Each row was made from one small tree. Brackets hold a mark, then the marks that hang from it, in the order of their numbers. Every link used is in the known rows. Write each row's tree.
Known rows:
(q915 (q774 q384 q728)): [ 0.24  0.32 -1.75 -0.23 -2.44  1.85 -0.63 -1.74 -0.14 -1.53  0.24  0.54
 -1.57  2.33 -2.28  1.20  0.74 -0.20 -5.07]
(q78 q370 (q774 q915)): [ 0.10 -0.60 -1.85 -0.18 -1.81 -0.02 -2.69  1.76  0.93 -1.88  1.02  1.20
 -0.26  1.38 -2.07  0.73  0.35  1.66 -0.66]
(q370 (q78 q383 q774) (q756 q939)): [-0.91  0.66 -1.96 -0.35 -0.95  0.31 -0.40  0.94  0.85 -2.12 -1.17  0.68
 -2.97  3.58 -2.11 -2.21 -0.04  1.36  0.81]
(q756 (q939 q12)): [-0.03  0.96 -3.01 -0.72 -1.58  0.22 -0.74 -0.75  0.83 -1.88  0.16  1.28
 -2.21 -0.48 -0.58 -0.60  0.09  1.11 -0.81]
(q774 (q78 q370 q383) q915): [ 0.07 -0.05 -1.55 -0.26 -0.94  0.10 -2.53  0.59  0.06 -1.40 -2.16  0.63
 -0.22  3.25 -1.30 -0.89 -0.40  1.75  1.09]
(q774 q78 q384 q915): [ 0.40  0.20 -1.15  0.12 -1.40  1.86 -1.77 -2.18 -0.31 -1.25  0.26 -0.18
 -0.77  4.82 -1.49 -1.27 -0.66  1.30  1.28]
(q915 (q774 (q78 q370 q383) q384)): [ 0.41 -0.05 -1.67 -0.80 -1.95  1.29 -0.97 -0.34  0.13 -1.52 -1.62  1.03
 -0.58  3.40 -2.26 -0.22  0.61  0.63 -3.60]
(q78 q370): [ 0.22  0.83 -2.04 -0.67 -1.86  0.42 -2.15  0.67  1.09 -1.72 -0.79  1.49
 -0.13 -0.03 -2.31  1.23  0.74  1.79 -1.31]
(q756 q939): [-0.30  1.02 -2.34 -1.46 -1.82  0.14 -1.18 -0.68  0.63 -1.78 -0.42  1.14
 -2.18 -0.04 -0.29  0.16  0.32  1.70 -0.99]
(q939 q12 q756): [ 0.66  0.93 -3.25  0.43 -1.51  1.18  1.12 -0.63  1.30 -1.66  1.72  1.10
 -0.77 -3.25 -3.08 -0.86 -0.04 -0.31 -0.97]
(q774 q384 q728 q915): [ 0.07  0.23 -1.24  1.26 -1.34  2.00 -2.19 -2.52 -0.41 -1.32  0.29 -0.47
 -1.78  2.98 -1.09  0.63 -0.34  0.22 -0.16]
(q774 (q78 q370) q384 q728 q915): [ 0.33 -0.33 -0.84  1.44 -0.81  1.28 -3.08 -2.12 -0.39 -1.10 -0.68  0.08
 -0.55  5.17 -1.38 -0.71 -0.70 -0.36  1.92]
(q774 q78 q728 q915): [-0.05  0.15 -1.35  0.58 -1.38  0.65 -2.10 -1.72 -0.60 -1.20  0.37 -0.08
 -0.94  3.99 -1.38 -0.42 -0.72 -0.37  0.73]
(q383 (q78 (q774 q915))): [ 0.46  0.43 -2.12 -1.24 -2.47  0.74 -0.77  0.39  0.71 -2.07  1.55  0.35
  0.02 -0.50 -2.48 -1.21 -0.60  1.04 -2.23]
(q774 (q78 q370 q383) q384 q728 q915): [ 0.14 -0.52 -0.85  1.48 -0.34  1.03 -3.21 -1.19 -0.39 -1.13 -2.46  0.03
 -0.63  5.08 -0.88 -1.02 -0.71 -0.64  2.13]
(q915 (q774 (q78 (q370 q756) q383) q384 q728)): [ 0.31 -0.08 -1.16  0.09 -1.59  1.37 -1.08 -0.88 -0.20 -1.43 -1.72  0.85
 -0.89  4.26 -2.41 -0.12  0.42 -0.73 -2.91]
(q915 (q774 (q78 q370) q728)): [ 0.23  0.07 -1.77 -0.53 -2.25  0.59 -1.14 -0.62 -0.07 -1.46 -0.28  1.16
 -0.60  2.98 -2.59  0.65  0.54 -0.35 -4.21]
(q774 (q78 (q370 q756) q383) q384 q728 q915): [ 0.18 -0.28 -0.40  1.64 -0.11  1.32 -2.92 -1.32 -0.42 -1.17 -2.51 -0.05
 -0.81  5.75 -1.33 -1.41 -0.75 -0.51  2.83]
(q774 q78 q384 q728): [ 0.27  0.38 -1.09  0.56 -1.38  1.63 -1.64 -2.44 -0.09 -1.16 -0.05  0.20
 -0.60  4.27 -1.84 -0.86 -0.32 -2.13  0.96]
(q915 (q774 (q78 q383) q728)): [ 0.06  0.08 -1.84 -0.64 -2.12  0.72 -0.57 -0.50 -0.27 -1.46 -0.95  0.78
 -1.03  2.97 -2.13  0.23  0.40 -0.79 -4.18]

Which tree is each row?
[ 0.51  0.25 -1.45 -0.22 -1.81  0.54 -1.55  0.65  0.80 -2.04  0.60  0.68
  0.21  0.33 -2.94 -1.18 -0.58  0.53 -0.91]  (q383 (q78 (q370 q756) (q774 q728 q915)))
[ 0.14 -0.07 -1.79 -0.47 -1.96  0.41 -1.22  0.01 -0.07 -1.47 -1.55  1.14
 -0.66  2.87 -2.28  0.43  0.52 -0.56 -4.00]  (q915 (q774 (q78 q370 q383) q728))
[ 0.49  0.25 -1.70 -1.05 -2.47  1.76 -0.32 -1.50 -0.07 -1.50  0.21  0.75
 -0.87  3.61 -2.55 -0.07  0.50  0.52 -3.99]  (q915 (q774 q78 q384))
[ 0.26  0.12 -1.96 -1.24 -2.15  0.52 -0.83  0.47  0.19 -1.60 -1.50  1.32
 -0.47  2.52 -2.42  0.11  0.67  0.90 -4.13]  (q915 (q774 (q78 q370 q383)))
[ 0.64  0.53 -2.09 -0.83 -1.85  0.32 -0.88  1.05  1.36 -2.24  0.56  1.32
  0.14 -0.73 -2.85 -1.92 -0.36  0.70 -0.97]  (q383 (q78 (q370 (q756 (q939 q12))) q774))
[ 0.01 -0.47 -1.84  0.14 -1.78 -0.18 -2.65  1.59  1.06 -1.81  0.84  1.46
 -0.11  0.98 -2.34  1.07  0.57 -0.69 -0.82]  (q78 q370 (q774 q728))
[ 0.15 -0.95 -1.38  1.02 -1.37  0.60 -3.15  0.54  0.59 -1.68  0.84  0.75
 -0.57  2.62 -1.79  0.64  0.12 -0.01  0.12]  (q78 q370 (q774 q384 q728 q915))
[-0.07 -0.89 -0.74  1.36 -0.39  0.66 -2.92  1.64  0.47 -1.78 -1.81  0.59
 -0.96  3.42 -1.69 -0.30  0.00 -0.26  1.49]  (q78 (q370 q756) q383 (q774 q384 q728 q915))
[ 0.50  0.56 -1.75 -1.20 -1.97  0.30 -1.08  1.08  1.27 -2.21  0.28  1.24
  0.15 -0.52 -2.71 -1.53 -0.25  0.99 -1.11]  (q383 (q78 (q370 (q756 q939)) q774))
[-0.19 -0.44 -1.76  0.25 -1.98  0.47 -1.88  0.24  0.20 -1.73  2.20  0.28
 -1.22  1.88 -1.75  0.65 -0.06 -0.30 -0.96]  (q78 (q774 q728 q915))
[ 0.67  1.33 -2.13 -0.87 -1.74  0.70 -0.78  0.10  1.22 -2.09 -0.65  1.21
 -0.03 -1.23 -2.73 -1.63 -0.34  1.44 -1.17]  (q383 (q78 (q370 (q756 (q939 q12)))))
[-0.65  0.31 -1.39  1.09 -0.83  1.38 -0.93  0.07  0.34 -1.87 -0.70 -0.19
 -2.49  5.10 -2.88 -1.82 -0.34  0.54  1.01]  (q370 (q78 q383 (q774 q384 q728 q915)) q756)
[ 0.41  0.36 -1.26  0.22 -0.44  1.14 -1.64 -0.43  0.62 -1.49 -2.61  1.02
 -0.52  3.90 -1.65 -2.18 -0.15  0.02  2.41]  (q774 (q78 (q370 (q756 (q939 q12))) q383) q384)
[ 0.52  0.36 -1.41 -0.38 -1.68  0.75 -1.41  0.23  1.01 -2.06  0.13  0.94
 -0.04  0.40 -2.48 -1.66 -0.39 -0.19 -0.54]  (q383 (q78 (q370 (q756 q939)) (q774 q384 q728)))
[-0.26 -1.09 -1.69  0.67 -0.92 -0.49 -3.18  2.61  0.61 -1.78 -1.58  0.92
 -0.61  1.57 -1.20  0.47  0.15 -0.08 -0.07]  (q78 q370 q383 (q774 q728 q915))
[-0.09 -0.31 -1.30  0.89 -0.62 -0.05 -3.03 -0.08 -0.28 -1.24 -2.26  0.38
 -0.53  3.77 -1.03 -0.53 -0.60 -0.27  1.36]  (q774 (q78 q370 q383) q728 q915)
[ 0.50  0.18 -1.74 -0.41 -2.18  1.19 -1.08 -0.44  0.50 -1.93  1.41  0.05
 -0.17  0.36 -2.29 -1.34 -0.75 -0.14 -1.63]  (q383 (q78 (q774 q384 q728 q915)))
[ 0.32 -0.43 -1.69 -0.19 -1.80  0.67 -2.41  1.27  1.28 -1.85  0.75  1.36
 -0.04  1.58 -2.38  0.50  0.65  0.49 -0.49]  (q78 q370 (q774 q384))
[ 0.39  0.22 -1.53 -0.35 -1.69  0.24 -1.63  0.57  0.74 -2.08  0.32  0.80
 -0.23  0.22 -2.29 -1.42 -0.62  0.66 -0.73]  (q383 (q78 (q370 (q756 q939)) (q774 q728 q915)))
[ 0.25 -0.06 -1.51 -0.25 -1.94  1.46 -0.73 -1.29 -0.34 -1.38 -1.09  0.54
 -1.11  3.88 -2.00 -0.07  0.34 -1.07 -3.69]  (q915 (q774 (q78 q383) q384 q728))
[ 0.43  0.52 -2.08 -0.97 -2.46  0.66 -0.69  0.26  0.86 -2.03  1.42  0.52
  0.10 -0.73 -2.64 -1.01 -0.46 -0.63 -2.29]  (q383 (q78 (q774 q728)))
[ 0.46  0.34 -1.65 -0.91 -1.80  0.32 -1.38  0.90  0.96 -2.16  0.35  0.92
 -0.07 -0.01 -2.41 -1.60 -0.53  1.66 -0.85]  (q383 (q78 (q370 (q756 q939)) (q774 q915)))
[-0.09 -0.61 -2.04 -0.48 -1.33 -0.44 -2.42  3.36  1.30 -1.97 -1.62  1.55
 -0.06  0.52 -1.82  0.33  0.65  0.36 -0.67]  (q78 q370 q383 q774)
